Each row comes from the steps of one walk. Every step used is in the known rows, and no mark comes twice. Write the walk behind each row, first mark first.
(in the rows, 128 means zero)
Known rows:
bogu-biba: [116 127 113 111 123 125 121 111 149 132 117 123 111 113 140 135 137 150
 103 126 121 125  95 114 110 125 115 149 123 114 127 136 148 126 123 119
 118 112 121 125 128 148 150  99 144 136 133 119 138 113 120 131 122 131
 154 142 120 132 141 104 119 148 123 137 124 119]
pege-roka-mepo-sozan: [158 142 152 108 125 152 102 125 128 118 122  88 148 100  60 139  84 124
 169 114 149 115 169 140  97  86 140 140  53 151 163 106 157 127 117 151
 119 111  87 146 103 110 126 170 108  80 104 152 107 134 101 115 132 111
 176 125  99 149 126 146 137 130 149 115 110 100]
sozan-mepo-biba: [122  96 105 107 141 128 113 113 136 117 110 136 131 145  95 164  87 143
 143 156 140 112 104 140 144 111 121 118  93 133 163 130 139 125 122 141
 100 116 127 128 157 144 129 102 139 112 134 126 144 118 108 156 106 131
 189 116 105 135 127  91  85 135 102 115 117 126]
biba-semukod-sozan-bogu-roka-mepo: [134 115 121 115 120 118  95  87 160 129 113 138 120 112  54 174 117 104
 134 119 111 157 122 116 112 109 146 148  61 116 138 111 175  96 105 158
 123 127 123 149 139 133 151 113 133 110 114  92  71 108 103  72 127 104
 193 142  94 125 206 122  84 167 153 104 115  45]
lamag-roka-mepo: [155 131 138 116 125 136 118 132 125 109  89 134 124 130 104 158  86 140
 148 125 150 116 124 110 133  95 136 130  96 166 114 107 152 121 111 147
 130 140  92 149 130 128 149 124 144  98 132 129 131 106 111 100 147 127
 135 134 119 174 147 154 108 128 142  98 117 109]
lamag-roka-mepo-sozan-bogu-biba-semukod-degeg: [154 154  75 104 103 107  87 112 167 131 102 120  78  90  94 186  81 112
 130 156 108 150  58  89 112  93 153 153  47 125 114 143 178 108  94 157
 134 105 114 155 162 155 149  94 128  80  96  88  91 113 101  84 124 128
 229 181  69 165 165 103  98 174 150  79 125  34]
mavu-biba-semukod-degeg-mepo-sozan-bogu: [134 124  77 114 112 116 100 102 165 142 132 127 107 111  94 163  90  74
 130 179  92 137  70 122 133 123 164 129  98  93 174 146 134  99 102 160
 133  96 161 139 159 123 114  95 124  82 107  65  78 129 125 122  72 124
 244 132  53 145 106  85  99 169 129 110 136  60]
degeg-semukod: [114 148 122 107 120 120 147 116 132 123 146 133 100 136 141 138 131 114
 119 107 141 116 124 137 142 136 141 111 133 119 153 147 135 109 142 122
 127 122 149 143 134 120 136 116 127 144 131 120 134 129  99 118 118 160
 156 135 110  94 171 110 127 105 128 141 139 124]
pege-roka: [134 136 141 122 137 138 139 128 111 101 118 104 140 140 110 119 116 138
 141  85 137 124 153 130 124 123 130 145  82 118 138 123 137 133 129 149
 135 131 119 144 124 133 131 144 104 130 114 137 128 131 127 133 119 133
 143 119 153 120 127 127 130 133 132 119 119 124]
degeg-semukod-biba-mepo-sozan: [122 133 106  86 116 100 114 110 149 135 153 125  79 132 107 159  96  82
 142 173 104 100 110 130 104 124 135 108  91 156 180 149 127  80 135 143
 130  92 132 114 132 125 122 121 142 112 140 111 114 128 117 129  94 110
 212 139  70 116 182  70  76 133 180 142 125  76]
pege-roka-mepo-sozan-bogu: [156 141 143 133 113 129 102 121 131 118 112 107 147 123  62 165  67 103
 144 109 140 138 169 131 126  90 149 127  59 131 162 101 166 129 113 165
 108 118 104 139 103 145 113 149 103  80  95 145 110 129  77 121 127 129
 189 133  97 151 140 132 130 143 139  98 116  61]
bogu-roka: [133 119 143 129 142 144 116 128 126 111 122 131 125 105 101 134 121 142
 136  78 112 119 120 120 104 123 122 148  99 121 128 124 140 118 117 131
 140 139 123 134 130 129 143 112 116 121 131 126 108  98 112 108 137 137
 135 127 151 122 148 132 113 145 145 126 115 110]
pege-roka-mepo-sozan-bogu-biba: [129 137 125 110 104 130 103 107 148 119 102  98 133 102  74 167  70 126
 110 105 131 136 134 120 113  88 130 144  55 110 167 117 176 129 111 155
 104  99  97 142  99 162 144 113 116  84 100 130 123 115  72 126 122 125
 202 146 100 163 146 105 119 154 135 107 112  59]
biba-mepo-sozan-bogu-roka: [146 138 140 123 123 131  92 122 144 118 105 143 106 125  65 176  79  97
 139 107  93 130 128 121  88 110 137 136  72 133 165 119 140 109 118 142
 135 130 121 127 124 147 131  99 120  70  92 109  78 113 100 132 120 129
 175 148  97 163 184 101  95 163 177 101 122  55]
semukod-biba-mepo-roka: [141 107 119  94 154 120  97 123 141 113 118 130 114 152  92 166 112 101
 183 199 106 112 118 108  48 136 126 123  71 156 147 139 119 100 120 161
 138 116 127 125 123 143 151  97 150 140 139 112 110  98 138  99  81 100
 182 118 123 144 153  96  85 163 153 105 120  93]
mavu-biba-semukod-sozan: [106 124  97 114 130 118 115 105 149 151 154 125 117 129 108 107 145 104
 117 146  91 121 106 115 124 122 141 157 107 116 144 133 141 110 112 130
 110  99 139 106 149 117 129 124 149 142 127 102  82 138 168 129  97  77
 185 134  72 131 140 107 106 163 157 130 132  89]
roka-mepo-biba: [128 101 137  98 122 124 101 122 148 139 117 118 140 115  95 151  88 126
 141 172 153 119 124 130 112 105 125 117  79 163 157 126 144 134 118 145
 113 102 106 130 119 120 126 110 154 123 141 147 128 114  98 112 124 136
 187 115 117 169 124 117  98 138 121 120 114 124]
semukod-degeg-mepo-biba-bogu-roka: [139 110  93 106 115 128  90  97 163 113 117 112 114 103 102 180  97 131
 147 148 119 114  74 113  92 141 151 166  55 109 138 144 138 112  89 168
 156 121 137 146 170 153 132  66 119 105 125  84  65  92 146 107  77 178
 237 121 138 128 101  77  97 207 105 128  91  93]
roka-mepo-sozan-bogu-biba: [122 125 118 116  92 113  90 105 164 144 109 120 117  99  91 170  91 120
  97 145 121 140 104 115 117 102 125 123 105 120 153 114 171 124 113 126
  92  95 102 130 109 154 145  96 141  92 105 124 120 113  63 120 131 124
 186 156  68 171 142 115 125 149 143 110 124  58]
biba-mepo: [127 125 110 111 126 128 127 131 135 126 112 142 113 163 116 146 116 112
 146 159 124 115 121 125  99 129 132 139 106 126 138 129 119 119 139 137
 148 131 128 126 120 120 140 117 146 119 115 109 122 126 122 122 108 118
 158 125 124 155 161 105 101 128 136 116 131 136]
degeg-mepo-biba-semukod: [137 132  99  74 124 126 129 108 164 129 121 109 115 108  99 174 102 121
 144 158 141 127  96 126 113 132 130 147  82 132 183 152 144 114 134 139
 122 106 138 152 174 115 131 101 139 115 135 110 112 128  99 154  85 157
 203 112 114 133 158  95  78 145 114 123 112 123]
sozan-bogu: [122 125 121 143 118 114 128 123 139 124 117 143 128 141 126 144 111 119
 107 119 121 155 121 120 147 136 138 110 130 101 134 124 135 139 122 144
 120 136 142 129 131 161 125 108 113 123 119 114 130 124 102 134 124 131
 135 129 132 132 131 116 118 132 124 115 134  96]
biba-semukod-sozan: [130 136  90 104 113 116 120 104 145 153 144 118 123 117 104 116 145 105
 145 147 108 142 121 126 121 133 137 160 111 127 128 127 135 108 134 128
 119 115 135 124 150 121 134 141 131 133 117 104  88 152 164 123 121 106
 149 146  90  88 176 114 114 137 164 132 128 102]
sozan-bogu-roka: [131 125 136 145 131 127 120 116 128 104 107 148 122 125 101 157 108 130
 123  79 112 147 128 118 128 126 133 124 108 108 134 121 147 122 113 149
 134 139 141 138 132 159 143  93 103 120 119 112 106 100 105 116 131 143
 139 130 149 133 157 127 106 160 157 115 123  83]

Write each row's walk:
[127 124 130 119 130 108  83 102 149 126 115 141  91 124  69 178  90  90
 143 148  70 119 106 108  85 110 136 122  63 134 175 125 143  94 103 165
 136 106 121 106 134 167 135 100 122  95 128 103  77 103  98 116  99  98
 202 136  99 149 174  83  70 181 189 117 108  37]
semukod-biba-mepo-sozan-bogu-roka
[138 106 117 122 140 124 112  95 144 102  99 146 108 134  76 188  99 150
 135 121 139 113 108 124 128 122 140 168  73 106 154 136 161 113  98 152
 119 116 121 124 167 174 136  66 139 111 113 115  84  98 103 140  93 140
 220 126 135 141 150  98  79 192 108 110  91  92]
sozan-mepo-biba-bogu-roka
[164 139 138 128 120 144  91 104 149 132 128 117 120  90  55 166 102 120
 150 114 136 113 140 120  82 114 154 171  73 130 144 112 160 106  94 144
 123 106  85 127 131 126 121 121 136  80 101 139  53 109  98 107 126 123
 182 153  99 171 152 157 118 188 148 104  97  75]
biba-bogu-roka-mepo-sozan
[130 116  71  94 123 126 118  89 139 125 134 147 118 147  66 164 130 114
 150 165 115 136 114 134 144 119 135 152 107 112 140 123 146  98 129 130
  99 115 133 126 149 127 140 130 143 113 113  91 112 141 141 128 114 100
 189 139  73  85 177 102  87 130 116 121 127  90]
biba-semukod-sozan-mepo
[130 126  93  72 117 116 108  87 166 154 138 105 118 114  88 149 105 115
 141 177 115 124  97 129 115 125 130 150  73 136 173 140 138 110 123 135
 104 108 134 136 169 115 138 123 151 108 133  99  91 141 154 151  85 143
 208 111  83 100 160  84  84 154 147 141 105  92]
degeg-mepo-biba-semukod-sozan
[119 136 105 130 124 106 128 102 150 136 129 127  95 147 137 147 140 118
 128 176 122 133 112 109 132 150 146 152 127 116 143 144 144 106 108 153
 129  97 129 103 144 175 103  92 142 149 138 112  92 120 141 126  91  99
 179 128 133 130 113 102 112 190 116 133 100  89]
semukod-biba-bogu
[153 120 130 116 113 140  97 125 142 145 136 111 143  97  76 144  92 117
 143 152 131 116 138 133 102  97 131 127 100 154 147 106 137 122 119 125
 111 112  93 129 108 105 122 153 145  80 118 148 108 131  97 120 139 118
 152 140  72 163 126 146 132 119 141 111 119 100]
roka-mepo-sozan
[127 125 117 114 121  94  94 100 156 138 113 139 102 143  92 165  90  74
 136 194  86 136 107 124 106 119 138 111  95 145 177 135 133  99 114 164
 118 100 129 103 130 168 111 114 132 106 119 106  98 125 115 137  92  88
 197 128  82 147 149  76  78 163 169 120 118  56]
semukod-biba-mepo-sozan-bogu
[154 153 130  88 138 127 107 122 151 123  89 114  96 118  96 174  77 137
 149 152 153 130 104 103 113  99 138 139  49 173 137 147 176 133 119 156
 132 111 100 148 168 120 147 107 160 103 134 133 112 111  92 118 117 129
 191 138 116 186 182 131  72 147 142  82 109 103]
lamag-roka-mepo-biba-semukod
[131 142 138 132 141 123 104 100 149 118 121 119 101 110 107 164 110 148
 127  99 134 120 115 103 110 132 137 164  67 120 134 145 154 128  92 151
 132 111 122 117 169 167 120  82 127 130 125 131  77 105 126 136 100 154
 188 133 153 153 143 111  94 201 138 120  97  91]
mepo-biba-bogu-roka
[121 104  92  91 121 114 109  71 152 115 141 134  92 138  83 182 102 127
 127 106 130 106  93 127 129 121 148 156  70 107 166 137 157  92 104 148
  97 112 140 129 165 181 141  71 133 114 128  96  72 104 122 132  88 157
 248 144  83  78 183  62  77 186 146 137  98  53]
degeg-semukod-sozan-mepo-biba-bogu-roka
[141 121  64  75 130 130 103 111 169 107 131 108 105  99  91 185 127 123
 168 185 103 125  64 108  68 140 136 161  57 101 124 164 155  89 124 144
 147 117 151 170 150 125 186  79 121 121 114  79  96 103 132  83  84 159
 222 145 110 112 155  82 109 173 102 107 131  98]
bogu-biba-semukod-degeg-mepo-roka
[126 122  79  89 108  99 104  84 172 146 128 116 112 124  84 169  82  99
 120 178 112 157  92 123 141 129 139 128  76 126 186 134 145 107 118 156
  92 111 156 138 161 150 136 101 137 107 130  82  92 142 127 160  86 136
 221 111  79 113 174  68  77 158 151 131 106  63]
degeg-mepo-biba-semukod-sozan-bogu
[127 114 103 106 132 124  97 128 157  94  96 142 106 154  90 189 100 110
 123 157 109 133 110  98  65 134 133 142  78 107 129 138 150 111 127 144
 128 126 141 147 121 175 181  51 136 113 101 105 125  96 100 114  84 128
 187 145 129 170 186  78  96 175 141  92 140  70]
sozan-bogu-biba-mepo-roka
[155 142 114  76 122 121  85 109 149 142 111 111 100 113  82 153  81 119
 152 156 130 127 106  95 106  98 141 147  38 178 137 130 164 122 105 157
 109 108 100 134 159 136 150 130 153 103 131 127 102 129 148 117 120 104
 199 140  90 157 181 110  72 157 176 101  99  71]
lamag-roka-mepo-biba-semukod-sozan
[137 162 111 101 113 127 108 106 164 118 107 100 113 102  66 178  87 126
 121 117 132 154 127 125 109 101 143 159  45 109 165 123 202 122 124 158
 120  92 103 147 128 147 143 103 121  94  88 114 101 123  61 127 107 122
 232 157  84 160 179 115  99 153 129  93 116  47]
pege-roka-mepo-sozan-bogu-biba-semukod
[135 130 117 117 119 109 112 103 163 141 115 115 124 131 104 167  94 125
 127 162 157 126 122 118 120 125 149 143  80 128 169 132 163 131 104 141
 119 101 110 119 138 158 117  90 155 121 117 135 104 118 103 130 107 134
 211 125 120 192 120 121  98 177 107 114  95 116]
roka-mepo-biba-bogu
[126 146 110 128 124 108 124 109 156 132 130 122 107 130 135 142 110 125
 112 146 141 131 117 115 129 141 142 147 100 133 151 147 146 136 107 139
 123 106 129 108 163 166 105  89 134 137 124 136 102 133 139 160  95 142
 184 129 138 156 112 104 106 176 119 127 103 109]
mepo-biba-bogu
[125 114 130 108 122 107 123  75 156 108 134 134  75 121 109 202 118 116
 137 124 138 103 108 111 113 131 160 151  91 118 165 142 171  78  97 172
 138 107 124 139 134 151 135  62 144 149 153 102  88  71  73  61 100 140
 227 135 114 122 172 111  76 188 127 130 100  72]
degeg-semukod-biba-bogu-roka-mepo
[140 145  54  80  98 125 105  99 175 147 144 100 105  78 100 160 110 116
 135 183 100 128  55 124  91 125 136 160  81 110 154 152 146  96 122 121
 130  98 134 146 160 111 145 106 124  90 111  78  83 136 132 119  96 137
 229 155  67 121 147  86 122 149 122 124 122  83]
bogu-biba-semukod-degeg-mepo-sozan
[125 101  86  98 120 102  77 115 163 123 111 141 106 158  80 164 100  93
 122 173  80 141 110  92  67 126 128 147  74 118 127 121 141  97 115 144
  99 129 139 128 107 173 190  71 132 113 100  96 100 110 146 112  89 106
 189 148 105 144 182  60 111 184 173 114 132  38]
semukod-sozan-bogu-biba-mepo-roka
[115 124  76  91 100  94 123  79 160 137 151 134  90 162 103 181 109 112
 121 153 143 124 104 130 157 130 156 145  99 106 171 137 146  98 118 149
  74 103 156 117 164 178 122  91 148 122 122 100  99 130 133 153  85 143
 239 148  70  85 161  60  92 158 126 133 107  71]
degeg-semukod-sozan-mepo-biba-bogu
[136 122 100 119 126 122  85  97 165 111 130 130 102  96  67 174  87 101
 137 128  78 120  73 112 107 114 156 143  61  87 164 138 148  90  88 153
 143 102 153 145 163 111 127  84  95  80 104  58  51 106 102 109  79 140
 252 127  72 146 128  80  79 192 140 106 127  43]
mavu-biba-semukod-degeg-mepo-sozan-bogu-roka
